Every row comes from one small tree of marks. The marks that hang from a mark follow it in brackets, in the order of their numbers. Every link used is in the known rows. Which tree was each row made from?
(in the rows, 128 means zero)
Known rows
k_938(k_29(k_304) k_459(k_499) k_956): [137 115 110  60 138 123 148 140 183 107  73 119 118 142 132 134 144 119
 117 140  96  98 140]
k_780(k_800(k_838) k_956(k_938)): [120 104  93 222 130 108 131 163  78 179 158 118 128 140 116 152 127  77
 150 122 192 148 109]
k_304(k_29(k_938(k_956))): [ 96 124 131 152 120 178 126  27 133  76 126 117 104 118 145 139 131 178
  90 103 105  99 121]
k_780(k_800(k_838) k_956(k_938(k_459))): [105 104 102 176 158 133 136 156  92 202 117 125 115 118  98 138 119  74
 173 156 204 164 122]
k_780(k_956(k_938(k_29))): [131 128  98 117 117 116 116  92  97 116 105 117 139 197 112 127 129 117
 111 146 127 129 153]
k_609(k_733 k_956(k_938(k_29 k_459))): [169 138 120 135 140 131 113 149 129 119 119 127 167 150 107  86 123 140
 150 141  84  89 151]
k_29(k_938): [ 96 128 133 159 115 129 114  67 120  90 151 126 104 101 146 144 132 177
 104  92 130 134  99]
k_609(k_956): [112 138 151 214 106 113 124 141  95  89 224 125 150 154 149 132 108 161
 140  84 139 128  73]
k_956(k_938(k_29)): [156 140 121 103 112 129 126  80 129 134 115 119 136 144 124 124 137 134
  81 135  94 129 151]
k_938(k_29): [136 136 137 128  98 105 128 105 127  97 154 119 143 158 131 139 122 146
  91 135 106 147 122]
k_800(k_780(k_956(k_938(k_459))) k_838): [ 98 111 110 157 125  89 113 218 103 165  86 155 108  61 120 150 121  72
 153 154 210 179 113]
k_29(k_304 k_938(k_956)): [ 92 112  97 171 121 135 115  71 146  69 112 111 101  93 148 130 159 182
  64  56  89  96 120]
k_304(k_29(k_938)): [ 88 133 149 153 128 144 129  49 123 104 145 122 105 111 149 152 120 187
 123 106 118 117 103]
k_800(k_780(k_956(k_938(k_29 k_459))) k_838): [121 114 103 114 121  69 106 208 127 146  62 146 118 104 106 146 127  65
 131 190 169 173 132]
k_800(k_780(k_956(k_938)) k_838): [115 111 102 205  97  62 108 224  90 140 128 147 121  84 136 164 128  76
 130 118 202 163 100]
k_780(k_800(k_838) k_956(k_938(k_459(k_499)))): [132  99 104 142 163 121 151 199 106 211 115 133 108 128 114 159 120  47
 217 164 221 139 105]
k_938(k_29 k_956): [144 127 119 124  90 141 125  85 135  69 133 115 140 166 127 127 134 136
  60 129  92 128 139]
k_499(k_459): [ 90 130 126 186  85 125 120 168 123  93 168 135 138 102 137 125 119 154
  58  83 178 150 112]
k_575(k_733): [143 139 155 148  93 138 124 145  89 104 196 133 141 100 137 141 111 179
  97  83 128 151 104]
k_733(k_609(k_956(k_938(k_459)))): [121 148 178 120 139 164 127 122 130 134 176 138 140 120 127  95 120 123
 152 140 114 136 140]
k_733(k_609(k_956(k_938(k_29 k_459)))): [145 151 171  75 134 145 120 115 151 115 153 129 151 164 113  92 127 114
 126 178  74 130 159]
k_956(k_938(k_29(k_304) k_459)): [126 133 111  73 154 125 134  96 164 163  52 116 123 106 114 109 145 144
  93 137  74 124 168]
k_733(k_609(k_956(k_938(k_29(k_304) k_459)))): [130 144 153  90 148 117 124 139 170 125 132 119 150 152 120  89 142 128
 117 145  48 109 163]
k_780(k_800): [122 122 128 194 122 132 154 115 101 176 192 116 132 152 136 147 118 128
 136  92 181 175  96]
k_459(k_499): [138 128 145 138 109 111 150 152 120 124 179 136 124 127 160 162 119 125
 159 104 167 128  86]

Write each row's tree
[140 140 130  58 140 154 131  72 146 157  74 126 123 117 107 110 129 130
 106 172 102 144 167] : k_956(k_938(k_29 k_459))
[104 129 128  97 141 102 136 121 163 129  92 116 129 122 121 122 131 154
 104 136  88 143 139] : k_938(k_29(k_304) k_459)
[134 148 169 164 111 139 123 128 113 110 219 131 154 143 144 109 128 125
 128 103 107 121 126] : k_733(k_609(k_956(k_938)))
[ 78 123 140 106 149 204 131  19 148 100  83 124  90  95 128 125 123 174
 114 136 112 116 136] : k_304(k_29(k_938(k_459 k_956)))
[143 133 103 118 125 100 130 104 149 140  95 109 137 130 130 123 152 147
  71 104  66 108 154] : k_956(k_938(k_29(k_304)))
[ 94 121 106 120 138 122 124 154 100 179  69 151 108 109 121 132 117  97
 159 133 218 189 133] : k_800(k_780(k_956(k_938(k_459))))
[100 107 107  88 157 146 135 105 176 100  69 127  80  83 147 138 153 150
 130  99 117  86 117] : k_29(k_304 k_938(k_459(k_499) k_956))
[113 120 108  95 132 137 132 102 170 100  73 112 126 131 117 111 142 146
  72 134  76 124 156] : k_938(k_29(k_304) k_459 k_956)
[163 135 118 225 116 125 115 164  94 112 186 128 169 128 137 103 125 152
 153  68 117  80 119] : k_609(k_733 k_956(k_938))
[149 154 189  97 130 176 116 153 113 122 193 143 150 106 119  95 114 149
 133 125  96 132 144] : k_575(k_733(k_609(k_956(k_938(k_459)))))
[ 66 122 124 126 157 124 124  83 155 124  91 124  91  65 136 127 140 187
 116  94 111 132 115] : k_29(k_304 k_938(k_459))
[153 128 112  38 161 112 150 136 179 174  52 125 114 120 129 129 147 116
 138 146  95  98 151] : k_956(k_938(k_29(k_304) k_459(k_499)))
[172 130 128 147 151 136 135 195 121 143 142 144 147 117 136 111 119 121
 217 111 145  70 115] : k_609(k_733 k_956(k_938(k_459(k_499))))
[101 101 109 245 115  85 133 188  73 144 197 118 135 157 122 167 112  88
 159 122 206 168  79] : k_780(k_800(k_838) k_956)
[144 106  87 178 124  89 124 157  98 163 134 109 139 186 101 150 132  69
 127 160 152 140 129] : k_780(k_800(k_838) k_956(k_938(k_29)))
[164 153 180 142 101 153 113 162  97 100 236 136 162 129 135 108 121 151
 108  93  89 114 130] : k_575(k_733(k_609(k_956(k_938))))
[108 121  98 163 109  97 119 161  83 155 111 143 121 132 138 147 125  99
 135  98 209 173 119] : k_800(k_780(k_956(k_938)))
[168 145 172  42 142 134 136 158 165 124 152 137 142 178 129 114 128  86
 172 186  94 103 143] : k_733(k_609(k_956(k_938(k_29 k_459(k_499)))))
[159 150 161 121 106 121 116 123 136  93 194 122 163 188 130 107 134 117
 105 144  66 113 145] : k_733(k_609(k_956(k_938(k_29))))
[115 113 125  76 143 176 130  80 156  95  89 137  81  95 141 139 138 139
 141 131 144 106 115] : k_29(k_938(k_459(k_499) k_956))
[128 127 128  80 119 167 129  74 150  95  92 122 128 141 110 113 126 132
  82 165 102 144 154] : k_938(k_29 k_459 k_956)
[134 123  92 120 106  77 113 155 104 137  85 134 132 178 124 145 131  90
 112 138 167 166 138] : k_800(k_780(k_956(k_938(k_29))))
[147 135 126 180 144 147 120 154 109 134 144 135 156 105 121  89 117 149
 173 104 125  97 133] : k_609(k_733 k_956(k_938(k_459)))
[144 132 138  68 152 160 154 119 139 184  96 143 104  85 136 134 125 112
 171 140 162 124 131] : k_956(k_938(k_459(k_499)))
[167 134 131  24 146 142 147 112 159 166  72 135 115 131 122 131 131 102
 151 176 122 118 150] : k_956(k_938(k_29 k_459(k_499)))
[ 98 127 159  75 164 155 150  82 154 136 102 137  85 101 148 159 114 156
 189 149 147 108 102] : k_304(k_29(k_938(k_459(k_499))))
[187 138 111 181 112 104 108 158 114  96 160 119 180 173 123 101 131 143
 129 106  75  74 138] : k_609(k_733 k_956(k_938(k_29)))
[146 131 147  48 134 117 148 136 157 129 111 135 122 147 130 146 117 115
 160 178 136 137 121] : k_938(k_29 k_459(k_499))
